What can hang from each mark
k671: k810
k810: k110 k152 k310 k512 k671
k152: k810
k694: k110 k310
k310: k694 k810
k110: k694 k810
k290: k810
k512: k810

Known rows, with every way that one mark hangs from another
k694[k110]: [-0.15  0.02  0.05  0.06 -0.01 -0.15 -0.11 -0.08  0.12  0.22 -0.06  0.16
  0.01  0.09 -0.06  0.09  0.00 -0.18 -0.09 -0.04 -0.17  0.09  0.11 -0.06]
k671[k810]: [ 0.01 -0.10  0.10 -0.07  0.13 -0.24 -0.12  0.09 -0.20  0.16  0.21  0.13
 -0.12  0.11  0.01 -0.03 -0.06 -0.17 -0.16  0.00 -0.09 -0.04 -0.02 -0.03]
k152[k810[k110 k310 k512 k671]]: [ 0.75 -0.14  0.21  0.29  0.41 -0.04 -0.09  0.07 -0.09  0.48  0.27  0.22
 -0.20  0.07 -0.09  0.06 -0.02 -0.21 -0.01 -0.32 -0.60  0.32  0.04 -0.15]
k671[k810[k110]]: [ 0.24 -0.17  0.13  0.06  0.12 -0.21 -0.09  0.06 -0.18  0.24  0.27  0.16
 -0.21  0.15  0.05 -0.14 -0.03 -0.18 -0.10 -0.09 -0.26  0.10 -0.04 -0.05]
k810[k110]: [ 0.20 -0.20  0.09  0.24  0.05 -0.13 -0.02  0.04  0.02  0.25  0.05  0.17
 -0.16  0.12 -0.05 -0.09  0.02 -0.19 -0.09 -0.11 -0.27  0.09  0.13 -0.08]
k694[k110[k810[k512]] k310]: [ 0.00 -0.01  0.21  0.22 -0.22 -0.15 -0.43 -0.10  0.46  0.34  0.19  0.13
 -0.01  0.08 -0.04  0.03  0.08 -0.16 -0.08 -0.12 -0.40  0.03 -0.08 -0.04]
k290[k810[k152 k310 k671]]: [ 0.50 -0.33  0.13  0.28  0.40 -0.05 -0.21  0.13  0.25  0.37 -0.26  0.19
 -0.20  0.03 -0.02 -0.13 -0.01 -0.22 -0.11 -0.24 -0.23  0.06  0.12 -0.12]
k310[k810[k512]]: [ 0.00 -0.11  0.11  0.10 -0.10 -0.12  0.01  0.09  0.01  0.31  0.09  0.15
 -0.26  0.03 -0.30  0.39  0.03 -0.17 -0.15 -0.12 -0.23 -0.08  0.15 -0.03]
k694[k110 k310[k810[k152 k512]]]: [-0.15 -0.18  0.21 -0.06 -0.13 -0.09 -0.29 -0.06  0.30  0.34  0.03  0.18
 -0.15  0.07 -0.15 -0.03  0.11 -0.16 -0.17 -0.16 -0.28  0.08  0.08 -0.07]
k110[k810[k512]]: [ 0.25 -0.16  0.12  0.32 -0.14 -0.14 -0.18  0.08  0.16  0.35  0.25  0.14
 -0.12  0.05 -0.14  0.30  0.05 -0.16 -0.15 -0.12 -0.29 -0.09  0.14 -0.03]
k810[k110 k310[k694] k671]: [ 0.38 -0.14  0.00  0.50  0.43 -0.13 -0.05  0.09  0.12  0.19 -0.02  0.21
 -0.20  0.11 -0.08 -0.12 -0.13 -0.34  0.13 -0.32 -0.39  0.27 -0.05 -0.13]
k810[k152 k310 k512]: [ 0.35 -0.49  0.15  0.11  0.20 -0.10 -0.12  0.12 -0.06  0.31  0.05  0.23
 -0.19  0.09 -0.22  0.37  0.13 -0.16 -0.21 -0.24 -0.25 -0.05  0.20 -0.11]
k512[k810[k152 k310[k694]]]: [ 0.29 -0.30  0.02  0.14  0.08 -0.04 -0.13  0.09  0.05  0.12 -0.08  0.17
 -0.08  0.12 -0.17  0.05  0.04 -0.30 -0.04 -0.24 -0.17  0.25  0.09 -0.15]
k290[k810]: [ 0.23 -0.14  0.07  0.14 -0.05 -0.11 -0.14  0.08  0.24  0.28 -0.14  0.14
 -0.11  0.05 -0.04 -0.01  0.02 -0.18 -0.13 -0.02 -0.18 -0.02  0.10 -0.05]
k290[k810[k310]]: [ 0.35 -0.19  0.10  0.27  0.10 -0.09 -0.11  0.08  0.20  0.26 -0.24  0.14
 -0.20  0.07 -0.18  0.16  0.02 -0.20 -0.10 -0.13 -0.29 -0.06 -0.02 -0.08]
k810[k671]: [ 0.02 -0.04  0.07  0.18  0.29 -0.14 -0.11  0.09  0.11  0.23  0.00  0.13
 -0.13  0.02  0.01 -0.13 -0.12 -0.21 -0.05 -0.09 -0.10  0.05  0.15 -0.07]
k110[k694[k310[k810[k152]]]]: [-0.13 -0.17  0.10  0.33 -0.02 -0.08 -0.23  0.07  0.19  0.10 -0.25  0.11
 -0.17  0.08 -0.12 -0.34  0.07 -0.27 -0.07 -0.16 -0.15  0.01  0.01 -0.08]
k671[k810[k110 k310 k512]]: [ 0.54 -0.33  0.21  0.11  0.24 -0.19 -0.14  0.08 -0.19  0.36  0.36  0.23
 -0.29  0.18 -0.15  0.28  0.03 -0.18 -0.12 -0.27 -0.50  0.06 -0.12 -0.08]
k310[k810[k152 k512 k671]]: [ 0.15 -0.25  0.14  0.07  0.20 -0.07 -0.10  0.14  0.09  0.42  0.08  0.19
 -0.31 -0.01 -0.16  0.10 -0.01 -0.19 -0.15 -0.23 -0.18  0.07  0.29 -0.07]
k694[k110[k810] k310]: [-0.17  0.10  0.16  0.29 -0.23 -0.15 -0.38 -0.12  0.48  0.21  0.04  0.08
  0.02  0.09  0.03 -0.23  0.02 -0.17 -0.04 -0.05 -0.30  0.01 -0.10 -0.05]
k290[k810[k110 k152 k512 k671]]: [ 0.79 -0.44  0.19  0.18  0.26 -0.04 -0.27  0.12  0.25  0.62  0.06  0.25
 -0.21  0.05  0.08 -0.16  0.05 -0.19 -0.14 -0.26 -0.38  0.26  0.23 -0.11]
k810[k310 k671]: [ 0.15 -0.11  0.09  0.32  0.43 -0.13 -0.09  0.10  0.09  0.18 -0.10  0.14
 -0.18  0.05 -0.13  0.08 -0.11 -0.22 -0.02 -0.20 -0.23 -0.01  0.03 -0.09]
k110[k694[k310] k810[k512 k671]]: [ 0.25 -0.05  0.15  0.59  0.13 -0.12 -0.47  0.08  0.45  0.31  0.09  0.11
 -0.06  0.05  0.01 -0.18 -0.05 -0.28  0.02 -0.23 -0.35  0.07 -0.12 -0.05]
k694[k110[k810[k152 k310]]]: [ 0.17 -0.18  0.12  0.41  0.00 -0.09 -0.20 -0.05  0.25  0.35 -0.11  0.18
 -0.08  0.09 -0.11  0.19  0.10 -0.18 -0.10 -0.23 -0.31  0.02  0.11 -0.11]
k694[k110 k310[k810[k671]]]: [-0.38  0.22  0.15  0.15  0.10 -0.12 -0.25 -0.08  0.46  0.21 -0.12  0.07
 -0.16  0.03 -0.05 -0.31 -0.11 -0.22  0.03 -0.12 -0.26  0.11 -0.09 -0.05]
k290[k810[k152 k310]]: [ 0.45 -0.40  0.11  0.20  0.12 -0.06 -0.17  0.11  0.19  0.31 -0.24  0.19
 -0.18  0.07 -0.11  0.02  0.09 -0.19 -0.17 -0.18 -0.22 -0.03  0.12 -0.12]
k671[k810[k152 k512]]: [ 0.27 -0.41  0.16 -0.22  0.14 -0.20 -0.22  0.14 -0.23  0.36  0.35  0.21
 -0.19  0.11 -0.01  0.13  0.05 -0.15 -0.28 -0.12 -0.10  0.03  0.14 -0.05]

Rows
[-0.23  0.03  0.18  0.00 -0.17 -0.12 -0.25 -0.09  0.31  0.29  0.06  0.13
 -0.15  0.07 -0.23  0.09  0.04 -0.17 -0.07 -0.12 -0.34  0.04 -0.06 -0.04]
k694[k110 k310[k810[k512]]]
[ 0.54 -0.30  0.14  0.20  0.07 -0.09 -0.18  0.10  0.17  0.38 -0.07  0.19
 -0.22  0.07 -0.25  0.45  0.07 -0.17 -0.15 -0.18 -0.37 -0.05  0.01 -0.08]
k290[k810[k310 k512]]
[ 0.52 -0.33  0.18  0.44  0.28 -0.08 -0.26  0.14  0.18  0.48  0.12  0.19
 -0.22  0.03 -0.11  0.23  0.02 -0.20 -0.12 -0.34 -0.34  0.00  0.17 -0.11]
k110[k810[k152 k310 k512 k671]]
[ 0.43 -0.34  0.10  0.50 -0.05 -0.10 -0.29  0.11  0.12  0.41  0.05  0.19
 -0.07  0.07 -0.09  0.19  0.13 -0.24 -0.14 -0.24 -0.23  0.06  0.21 -0.07]
k110[k694 k810[k152 k512]]
[ 0.03  0.08 -0.02  0.31  0.38 -0.15 -0.14 -0.03  0.24  0.18 -0.14  0.19
 -0.05  0.07 -0.09  0.08 -0.15 -0.33  0.12 -0.25 -0.29  0.30 -0.07 -0.11]
k810[k310[k694[k110]] k671]
[ 0.40 -0.23  0.05  0.65  0.24 -0.11 -0.03  0.06 -0.02  0.20 -0.19  0.19
 -0.17  0.16 -0.18  0.13  0.04 -0.30  0.03 -0.28 -0.44  0.11 -0.06 -0.12]
k810[k110[k694] k310]
[ 0.27 -0.33  0.14  0.10  0.08 -0.01 -0.16  0.07 -0.01  0.23 -0.06  0.14
 -0.15  0.11 -0.16  0.10  0.08 -0.20 -0.16 -0.20 -0.20  0.10  0.16 -0.13]
k512[k810[k152 k310]]
[ 0.53 -0.06  0.18  0.17  0.41 -0.06 -0.11  0.11 -0.11  0.39  0.20  0.18
 -0.16  0.02 -0.14  0.17 -0.03 -0.20 -0.05 -0.23 -0.41  0.19  0.06 -0.12]
k152[k810[k310 k512 k671]]
[ 0.32 -0.40  0.17  0.16 -0.05 -0.06 -0.03  0.09  0.01  0.46  0.14  0.23
 -0.32  0.08 -0.21  0.14  0.12 -0.17 -0.18 -0.25 -0.36  0.09  0.27 -0.09]
k310[k810[k110 k152 k512]]
[ 0.62 -0.50  0.16  0.13  0.12 -0.06 -0.21  0.14  0.15  0.42 -0.09  0.24
 -0.19  0.07 -0.18  0.31  0.15 -0.17 -0.23 -0.23 -0.33 -0.01  0.13 -0.11]
k290[k810[k152 k310 k512]]
[ 0.54 -0.28  0.09  0.15  0.23 -0.22 -0.11  0.11 -0.21  0.28  0.36  0.25
 -0.24  0.20 -0.17  0.24 -0.02 -0.29 -0.01 -0.30 -0.48  0.21 -0.18 -0.08]
k671[k810[k110 k310[k694] k512]]
[ 0.06 -0.04 -0.01  0.34 -0.10 -0.12  0.08  0.07  0.06  0.16  0.01  0.17
 -0.24  0.10 -0.19 -0.04 -0.03 -0.31  0.05 -0.19 -0.32  0.19  0.08 -0.07]
k310[k694 k810[k110]]
[ 0.85 -0.58  0.19  0.26  0.13 -0.04 -0.20  0.10  0.15  0.53 -0.03  0.26
 -0.28  0.11 -0.15  0.18  0.18 -0.17 -0.17 -0.31 -0.50  0.12  0.12 -0.14]
k290[k810[k110 k152 k310 k512]]
[ 0.32 -0.35  0.06  0.19 -0.06 -0.09  0.00  0.11  0.02  0.36  0.15  0.26
 -0.28  0.10 -0.22  0.10  0.08 -0.28 -0.08 -0.30 -0.33  0.26  0.24 -0.09]
k310[k694 k810[k110 k152 k512]]
[-0.20 -0.21  0.16  0.06 -0.07 -0.09 -0.19  0.07  0.21  0.12 -0.07  0.11
 -0.26  0.06 -0.12 -0.34  0.06 -0.18 -0.15 -0.09 -0.11 -0.07  0.09 -0.08]
k694[k310[k810[k152]]]
[ 0.00 -0.07  0.00  0.13 -0.11 -0.14 -0.01  0.11  0.08  0.23  0.12  0.18
 -0.20  0.06 -0.31  0.31 -0.02 -0.28 -0.04 -0.16 -0.22  0.08  0.11 -0.03]
k310[k694 k810[k512]]
[ 0.13 -0.22  0.12  0.53 -0.07 -0.11 -0.41  0.06  0.32  0.17 -0.11  0.12
 -0.03  0.09  0.05 -0.42  0.09 -0.26 -0.08 -0.15 -0.21  0.01  0.01 -0.09]
k110[k694[k310] k810[k152]]
[ 0.36  0.05  0.14  0.23  0.41 -0.06 -0.06  0.08 -0.07  0.26  0.02  0.14
 -0.14  0.03 -0.06 -0.09 -0.09 -0.22  0.00 -0.17 -0.31  0.18  0.04 -0.12]
k152[k810[k310 k671]]
[ 0.01  0.20 -0.02  0.43  0.08 -0.16 -0.24 -0.04  0.44  0.31  0.02  0.14
  0.05  0.04  0.05 -0.11 -0.15 -0.32  0.11 -0.19 -0.24  0.29  0.03 -0.05]
k310[k694[k110[k810[k671]]]]
[ 0.54 -0.30  0.17  0.38  0.43 -0.10 -0.12  0.09  0.06  0.42  0.15  0.21
 -0.27  0.09 -0.16  0.21 -0.03 -0.21 -0.02 -0.32 -0.51  0.15  0.04 -0.11]
k810[k110 k310 k512 k671]
[ 0.43 -0.29  0.15  0.17  0.24  0.00 -0.21  0.06  0.14  0.40  0.07  0.14
 -0.16  0.10  0.10 -0.43 -0.02 -0.23 -0.06 -0.25 -0.26  0.37  0.23 -0.13]
k512[k810[k110 k152 k671]]
[ 0.03 -0.01  0.10  0.60 -0.10 -0.14 -0.37  0.04  0.36  0.10 -0.07  0.07
 -0.03  0.10 -0.02 -0.28  0.02 -0.27  0.00 -0.11 -0.26 -0.03 -0.15 -0.05]
k110[k694[k310] k810]
[ 0.54 -0.13  0.11  0.62  0.39 -0.01 -0.18  0.04  0.12  0.30 -0.14  0.11
 -0.15  0.13 -0.10 -0.10 -0.07 -0.34  0.11 -0.36 -0.48  0.36 -0.07 -0.15]
k512[k810[k110[k694] k310 k671]]
[ 0.24 -0.31  0.02  0.05  0.28 -0.21 -0.14  0.14 -0.19  0.11  0.12  0.23
 -0.19  0.16 -0.06  0.00 -0.03 -0.28 -0.08 -0.22 -0.12  0.11 -0.05 -0.10]
k671[k810[k152 k310[k694]]]
[ 0.20 -0.27  0.06  0.51  0.05 -0.06 -0.03  0.07  0.05  0.31 -0.21  0.18
 -0.25  0.10 -0.15 -0.09  0.09 -0.28 -0.04 -0.26 -0.29  0.16  0.17 -0.10]
k310[k810[k110[k694] k152]]
[ 0.21 -0.04  0.04  0.24  0.35 -0.16 -0.20 -0.01  0.23  0.31  0.05  0.24
 -0.05  0.08 -0.15  0.35 -0.10 -0.31  0.07 -0.31 -0.37  0.31 -0.04 -0.10]
k810[k310[k694[k110]] k512 k671]
[ 0.68 -0.43  0.17  0.20  0.37 -0.04 -0.26  0.17  0.23  0.52 -0.09  0.22
 -0.22  0.02 -0.08  0.13  0.03 -0.20 -0.15 -0.29 -0.31  0.08  0.15 -0.12]
k290[k810[k152 k310 k512 k671]]
[ 0.73 -0.53  0.18  0.12 -0.01 -0.05 -0.24  0.10  0.18  0.53  0.05  0.26
 -0.18  0.09 -0.01  0.01  0.17 -0.16 -0.21 -0.21 -0.39  0.18  0.25 -0.10]
k290[k810[k110 k152 k512]]
[ 0.35 -0.10  0.14  0.22  0.20 -0.04 -0.17  0.04  0.14  0.33  0.10  0.11
 -0.16  0.09  0.03 -0.27 -0.08 -0.24 -0.01 -0.20 -0.33  0.32  0.12 -0.10]
k512[k810[k110 k671]]
[ 0.46 -0.40  0.13  0.39  0.48 -0.07 -0.10  0.10  0.05  0.32 -0.06  0.22
 -0.25  0.09 -0.01 -0.16  0.00 -0.23 -0.04 -0.33 -0.34  0.17  0.13 -0.16]
k810[k110 k152 k310 k671]
[ 0.20  0.15  0.02  0.16  0.10 -0.10 -0.06 -0.08  0.01  0.17 -0.01  0.19
  0.05  0.10 -0.12  0.10 -0.02 -0.29  0.07 -0.17 -0.35  0.39 -0.05 -0.13]
k152[k810[k310[k694[k110]]]]
[ 0.27 -0.17  0.17  0.27  0.11 -0.09 -0.34 -0.02  0.32  0.58  0.16  0.20
 -0.03  0.02  0.05  0.09  0.01 -0.17 -0.11 -0.25 -0.29  0.20  0.23 -0.07]
k694[k110[k810[k152 k512 k671]]]
[ 0.28 -0.07  0.06  0.80  0.05 -0.11 -0.15  0.07  0.15  0.22 -0.19  0.11
 -0.10  0.10 -0.22  0.26  0.02 -0.29  0.00 -0.23 -0.35 -0.07 -0.08 -0.08]
k110[k694 k810[k310]]
[ 0.51 -0.49  0.21 -0.08  0.16 -0.17 -0.21  0.11 -0.24  0.44  0.43  0.25
 -0.21  0.16  0.04 -0.01  0.08 -0.15 -0.22 -0.21 -0.31  0.15  0.13 -0.08]
k671[k810[k110 k152 k512]]
[ 0.19  0.10  0.03  0.36  0.06 -0.16 -0.30 -0.03  0.40  0.43  0.22  0.18
  0.03  0.04 -0.01  0.15 -0.10 -0.30  0.06 -0.25 -0.32  0.31  0.06 -0.05]
k310[k694[k110[k810[k512 k671]]]]
[ 0.29 -0.24  0.02  0.21  0.15 -0.15 -0.08  0.12  0.01  0.17  0.10  0.23
 -0.13  0.10 -0.28  0.45  0.00 -0.29 -0.03 -0.23 -0.30  0.08  0.01 -0.08]
k810[k310[k694] k512]
